In the rows, 128 means zero.
Known rows, with every step that occurs:
u, l, n, y, a: [119 158 139 184 116 134 103 159 194 146 125 195 101 110 200 143 180 135
 105 138 141 133 100 140]
u, l: [126 137 120 132 136 131 133 122 158 130 133 133 107 120 166 172 170 135
  95 130 136 140 141 171]
e, a, y, k: [101 101 164 142 148 169 114 162 188 152 128 178 109 116 165 128 175 158
 147 141 126 143 126 140]
l, n: [106 161 144 152 112 132 131 170 179 128 140 133 121 100 182 112 150 129
 105 146 130 161 112 120]
a, y, k, l, n: [ 80 154 167 149 127 146 122 188 215 127 161 164  93  88 190 115 158 160
 116 167 117 187 105 137]
y, n: [104 153 136 143 125 138 134 173 190 106 128 145 120 105 165 105 170 107
 118 129 139 146 118 127]
k, y, n: [116 161 147 125 127 130 105 160 190 108 141 133 114  92 165 111 172 114
  99 142 145 142  96 128]
e, a, y, n, l: [ 78 147 156 163 131 164 118 179 188 127 152 205 112 105 174 113 170 120
 144 141 169 149  82 142]
e, n, l, u: [122 153 136 122 103  97 116 136 167 156 140 127 103 117 198 150 165 123
 113 139 150 127 104 128]
a, y, n, e: [ 91 121 147 158 138 143 138 188 151 107 153 163 119  83 187 117 171 126
 133 127 152 146  92 147]
n, y: [131 149 134 150 126 133 100 131 173 143 128 133 112 133 158 141 144 138
 131 150 152 131 112 125]
d, y, k, l, n, e: [ 70 131 165 134 116 151 106 178 171  98 162 162 106  75 209 144 138 143
 122 164 139 171 103 131]
y, n, e: [ 93 131 141 147 117 140 129 171 153  99 146 154 125  95 183 126 160 113
 125 130 150 152 101 140]
d, y: [114 128 145 130 150 144 119 153 129 117 128 114 123  98 174 141 144 121
 119 142 149  97 148 116]
u, l, n: [106 156 131 139 120 128 131 153 192 121 137 146 107  97 187 141 162 136
  86 144 132 170 115 148]
k, l: [106 154 153 150 126 133 121 152 147 128 166 129 104 113 164 159 157 138
 117 148 130 154 138 149]
a, y: [119 126 147 167 159 137 147 170 138 152 148 130 113 106 164 120 172 146
 126 132 140 124 123 151]
n, e, a, y: [102  93 165 169 150 153 124 171 115 145 148 176 115  94 182 150 179 145
 145 125 154 127 114 150]
a, y, k, l, n, e: [ 73 131 166 154 119 149 121 187 174 115 173 170 101  77 205 134 152 157
 126 158 133 184  90 147]
a, y, n, l, u: [105 151 139 132 136 125 113 171 192 137 140 145 110 118 197 119 174 125
 105 141 163 121  85 127]
w, n, y, a: [136 138 141 192 127 137  94 153 163 145 114 168 126 142 166 141 185 131
 134 131 150 108  91 122]
u, l, n, e, a, y, k: [ 83  96 161 139 140 167 111 167 202 135 133 202  99  94 192 143 176 166
 132 146 130 168 107 155]
y, k: [110 131 144 127 124 158 116 142 198 137 128 139 118 131 157 126 151 145
 131 146 119 152 133 134]

Rows:
[116 164 141 154 115 129  98 151 201 135 130 144 111 116 175 121 141 141
 119 160 147 155  92 113] => l, n, y
[109 159 135 123 120 124 105 157 195 129 136 138 116 126 195 127 164 115
 101 143 160 126  90 121] => y, n, l, u
[ 98 147 156 131 110 130  99 139 211 136 150 161  79 110 172 156 156 158
 144 166 120 176 125 143] => e, n, y, k, l
[136 151 154 170 118 132 103 152 141 155 143 153 113 103 179 141 183 128
  99 130 138 109 111 141] => k, y, a
[ 94  98 160 163 148 149 124 173 142 137 146 193 104  82 197 156 184 152
 127 130 152 147 104 161] => u, l, n, e, a, y
[ 86 123 146 136 132 148 120 176 145  85 140 152 125  79 196 130 153 110
 126 133 159 130 108 125] => d, y, n, e
[105 160 141 148  91 121 134 138 159 155 158 160 104 108 176 140 150 120
 145 141 152 155 107 149] => e, n, l
[ 93 124 155 161 151 151 128 190 180 121 127 186 112  92 175 107 193 122
 134 125 147 137 111 134] => e, a, y, n
[ 91 109 159 149 115 156 103 163 145 110 130 191 124  99 185 153 174 112
 141 124 154 145 114 131] => y, n, e, a
[105 143 138 124 119 151  90 137 252 130 119 169  98 122 177 132 149 159
 119 167 128 174 101 134] => u, l, n, y, k
[ 82 108 177 171 143 151 118 189 137 135 162 192 103  79 197 149 176 154
 137 140 148 153 103 150] => k, l, n, e, a, y
[ 94 102 169 170 143 152 123 183 134 140 149 185 114  83 194 139 173 147
 138 131 153 143 101 143] => l, n, e, a, y
[118 140 148 109 130 118  79 140 209 138 133 124  94 133 191 161 163 154
 105 162 133 137 117 122] => n, y, k, l, u
[131 149 142 190 119 138 103 153 163 157 125 178 112 127 181 139 175 129
 125 132 144 110 112 131] => n, y, a
[ 78 111 176 147 138 164 106 168 172 131 164 186  92  99 180 162 170 164
 145 154 128 168 122 157] => n, e, a, y, k, l
[105 172 152 155 116 128  90 158 205 128 148 152  98 108 181 138 143 148
 118 170 143 168  95 123] => k, l, n, y
[102 147 145 132 115 153  89 149 243 134 122 160 106 125 171 113 141 156
 132 168 127 170  98 116] => l, n, y, k
[ 83 102 174 150 144 163  98 167 171 121 156 178 104 109 170 164 179 166
 151 156 134 165 104 151] => w, n, e, a, y, k, l
[ 82 100 169 147 136 168 112 179 193 139 136 194 110  98 189 123 168 161
 144 148 130 163 102 137] => l, n, e, a, y, k
